Every row comes from one small tree of marks. The marks that hang from a mark follow it in brackets, in alphabetical order. Every link used is in the known rows. Which tree was each row made from?
Known rows
A[D[Y[J]] U]: +0.20; -2.33; -0.77; -2.74; -1.36; -5.36; +4.32; -0.07; +0.85; -0.55; +2.06; +3.04; +1.77; -2.52; -3.43; -0.79; -3.22; -3.34; +4.90
D[A[U] Y[J Q]]: +1.25; -2.53; -0.28; -2.63; -0.61; -5.47; +4.25; -0.17; +5.59; -1.02; +0.66; +4.13; +2.35; -1.58; -2.33; -0.43; +0.02; -3.27; +0.66
D[A[U] Y[Q[S]]]: +1.65; -4.10; +1.27; -2.28; +0.41; -5.85; +4.63; -0.68; +5.05; -0.60; +1.04; +1.81; +2.16; -0.96; +2.70; -2.69; -0.31; -4.77; +3.34
A[D[Y[J U]]]: -0.45; -3.87; +0.19; -2.92; -2.42; -4.31; +3.09; -0.04; -0.28; -2.53; +0.41; +1.05; +0.95; -2.28; -3.68; -0.13; -1.57; -3.23; +2.49
D[A Y[Q U]]: +0.81; -2.86; +1.17; -2.72; -1.01; -4.84; +3.23; -0.42; +4.44; -3.20; -0.56; +0.41; +2.29; -1.52; -0.25; -1.20; +1.56; -4.55; +1.21
Q[S]: -0.61; -2.88; +2.70; -2.41; -1.83; -4.12; +4.30; +0.25; +0.08; -0.37; +2.12; +1.24; +2.77; -0.86; +5.16; -1.80; -2.60; -4.78; +1.42
J[Y[Q[S] U]]: -0.56; -4.87; +3.12; -2.20; -0.38; -4.08; +3.32; -0.25; +0.51; -1.42; +1.20; -1.36; +1.86; +0.14; +5.74; -4.40; -1.43; -5.18; +0.10
Y[J Q[S] U]: -0.13; -5.71; +2.16; -2.24; -1.32; -3.88; +3.43; +0.08; +2.59; -0.94; +0.25; +1.65; +1.44; +0.19; +1.73; -1.87; -1.66; -3.61; -1.54
Q[S[D] Y]: -0.39; -4.36; +1.99; -3.08; -0.37; -4.29; +4.24; +0.21; +1.12; -0.94; -0.75; -1.11; -0.84; -0.71; +7.69; -3.07; -3.37; -4.39; +0.05
S[D J[Y[Q]]]: +0.36; -1.89; +1.15; -3.54; -0.31; -4.20; +3.35; +0.13; +2.70; -0.34; +2.02; +0.15; +1.53; -1.58; +2.05; -0.48; -2.04; -1.30; -2.70
A[D[Y[J]]]: -0.25; -2.63; -0.15; -3.25; -2.14; -4.41; +3.50; -0.04; +0.25; -1.45; +2.99; +2.09; +1.69; -2.53; -2.91; +0.47; -2.99; -2.69; +0.85
S[D[A[U]]]: +1.14; +0.11; -0.09; -2.65; -1.45; -5.66; +4.63; +0.61; +3.41; -0.51; -2.36; +1.14; +0.73; -2.83; +3.40; -1.33; -1.70; -4.01; +5.47
S[J[Y]]: -1.47; -0.55; +2.25; -2.96; -2.30; -3.79; +3.33; +0.24; -1.12; -0.29; +3.30; +2.13; +3.59; -1.24; +2.93; -0.32; -1.23; -2.36; -1.57
A[D[Y] U]: +0.33; -1.13; -0.28; -2.66; -0.57; -5.76; +4.56; -0.35; +0.86; -0.77; +2.70; +1.24; +2.70; -2.71; -1.24; -2.20; -3.20; -4.69; +7.97
S[D J]: +0.07; -0.93; +0.97; -3.36; -1.94; -4.13; +3.87; +0.68; +1.90; -0.41; +0.35; +1.55; +1.69; -2.37; +0.66; +1.50; -1.96; -1.48; +0.23
S[J[Y[Q U]]]: -0.85; -2.35; +2.28; -2.73; -1.00; -3.95; +2.69; -0.19; +1.29; -1.11; +1.81; +1.11; +3.15; -0.39; +1.63; -1.76; -0.29; -2.53; -1.54
A[D[Y[J Q]] U]: +1.00; -2.95; -1.01; -2.88; +0.21; -5.63; +4.08; -0.61; +3.78; -0.28; +3.17; +2.71; +2.09; -1.92; -3.92; -1.61; -3.60; -2.84; +3.30
Y[J Q U]: -0.26; -3.01; +1.19; -2.56; -1.58; -3.81; +3.30; +0.22; +2.99; -1.52; +0.18; +2.27; +2.52; -0.66; -1.02; -1.07; -1.36; -3.36; -1.19

Write each row's tree
-0.47; -1.28; +1.43; -3.39; -1.80; -3.98; +3.50; +0.61; -0.23; -0.63; +0.91; +0.27; +1.16; -2.16; +2.46; +0.42; -1.70; -1.70; -1.03
S[D J[Y]]
+1.21; -6.13; +1.05; -2.80; -1.38; -4.49; +3.04; +0.29; +4.84; -1.40; -3.55; +0.05; -1.80; -0.98; +3.39; -0.82; -0.83; -2.22; -1.91
Y[J Q[S[D[A]]] U]
-1.56; -4.38; +3.59; -2.37; -2.05; -3.75; +3.01; +0.10; -2.06; -0.94; +1.13; +0.51; +1.85; -0.11; +4.91; -1.71; -0.16; -3.24; -0.20
Q[S[J[Y[U]]]]
+0.52; -0.53; +0.65; -3.45; -2.55; -4.59; +3.28; +0.49; +3.11; -0.45; -0.94; +1.88; +0.89; -2.62; +2.69; +1.86; -0.55; -0.86; -0.62
S[D[A] J]
-0.34; -4.02; +2.47; -3.16; -1.45; -3.97; +3.62; +0.49; -0.63; -0.05; +1.10; -0.30; +0.07; -1.37; +5.26; -0.46; -1.97; -1.88; -1.40
Q[S[D J[Y]]]
+0.63; -4.15; +0.66; -2.80; -1.69; -4.44; +3.02; -0.16; +4.45; -2.99; -1.09; +2.05; +1.45; -1.34; -2.61; +0.16; +1.56; -3.18; -1.84
D[A Y[J Q U]]
-0.16; -4.72; +2.85; -2.50; -0.75; -4.10; +3.18; -0.35; +3.02; -0.24; +1.37; +1.55; +2.59; +0.28; +2.56; -1.48; -0.85; -2.43; -0.69
Y[Q[S[J]] U]
+1.45; -2.70; -0.87; -2.98; -1.83; -5.38; +4.60; +0.67; +3.73; -1.68; -2.77; +2.37; -0.32; -3.12; -2.30; +0.95; -0.01; -3.11; +2.79
S[D[A[U] Y[J]]]
+1.38; -4.86; +1.55; -2.66; -0.66; -4.86; +3.30; -0.02; +4.83; -1.61; -3.11; -1.72; -0.73; -1.19; +5.54; -2.20; -0.76; -3.68; +1.07
Y[Q[S[D[A]]] U]
-1.86; -3.34; +1.60; -2.61; -2.04; -3.63; +3.24; +0.38; +0.25; -2.19; -1.25; +2.10; +0.97; -0.16; +2.39; -2.20; -1.27; -4.06; -1.35
Q[Y[J U]]
+0.57; -2.67; +1.14; -3.26; -1.10; -4.55; +2.33; -0.04; +3.48; -1.54; -1.97; -0.55; +0.05; -1.54; +3.36; -0.67; +0.65; -1.26; -2.01
S[D[A] J[Y[Q U]]]
+2.00; -2.50; +0.04; -3.51; -0.46; -5.10; +3.87; -0.07; +5.89; -2.27; -0.55; -0.53; +0.74; -2.72; +0.31; +0.14; -0.28; -3.19; -0.01
S[D[A Y[Q]]]
+0.38; -3.67; +1.24; -2.90; -0.15; -5.58; +3.97; -0.16; +3.48; +0.75; -2.19; +1.97; -1.32; -0.58; +7.62; -2.29; -1.34; -1.84; +1.38
Q[S[D[A[U]] J] Y]
+0.84; -5.39; +2.12; -2.87; -0.28; -4.32; +3.33; +0.07; +3.97; -0.57; -0.88; -0.22; +0.17; -0.66; +2.07; -0.88; -1.23; -1.76; -0.14
Y[Q[S[D J]] U]
+0.39; -3.35; +0.62; -3.09; -0.96; -4.03; +3.97; +0.08; +3.67; -1.73; +2.85; +2.83; +3.06; -1.42; -3.72; +0.47; -1.18; -3.15; -2.61
D[Y[J Q]]
+0.52; -6.09; +1.58; -2.98; +0.00; -4.87; +2.79; -1.10; +2.59; -0.89; +2.73; +0.08; +1.30; -0.78; -0.49; -1.40; -1.39; -1.83; +1.44
A[D[Y[Q[S[J]] U]]]
+1.13; -5.39; +0.13; -3.17; -0.78; -4.14; +3.71; +0.43; +4.08; -3.17; -2.03; -0.04; -0.16; -2.06; -4.88; +0.54; -0.26; -3.03; -0.41
S[D[Y[J Q U]]]
-1.74; -4.94; +3.32; -2.56; -1.23; -3.92; +3.06; -0.28; +0.01; -0.84; +0.06; +1.57; +0.99; +0.78; +5.85; -2.48; -0.74; -3.14; -0.85
Q[S[J] Y[U]]
+0.77; -2.11; +0.09; -3.28; +0.01; -5.05; +3.55; -0.84; +3.12; -1.13; +4.28; +0.04; +2.93; -2.16; -1.00; -1.71; -3.40; -3.56; +2.12
A[D[Y[Q]]]
+1.19; -1.73; -0.55; -2.76; +0.85; -5.99; +4.37; -0.91; +3.74; -0.47; +3.58; +1.14; +3.02; -2.08; -1.73; -3.14; -3.62; -4.24; +6.31
A[D[Y[Q]] U]
-0.06; -4.65; +2.72; -2.13; -0.63; -4.24; +3.65; -0.21; +2.57; -1.16; +0.66; -0.06; +2.37; +0.00; +3.83; -3.26; -1.69; -4.84; +1.28
Y[Q[S] U]
+0.56; -6.03; +1.65; -2.81; -0.51; -4.06; +4.07; -0.18; +3.24; -1.20; +2.80; +2.19; +1.89; -0.56; -1.09; -0.42; -1.44; -3.31; -2.98
D[Y[J Q[S]]]
+1.35; -4.12; +1.43; -2.58; +0.19; -5.75; +4.10; -0.82; +5.40; +0.32; +2.00; +3.49; +2.37; -0.64; +1.11; -0.79; +0.57; -2.23; +1.35
D[A[U] Y[Q[S[J]]]]
-0.33; -6.31; +1.50; -2.84; -1.87; -4.31; +2.96; +0.33; +2.05; -1.95; -5.05; -0.23; -3.26; -0.45; +6.59; -1.88; -0.72; -2.90; -2.12
Q[S[D[A]] Y[J U]]
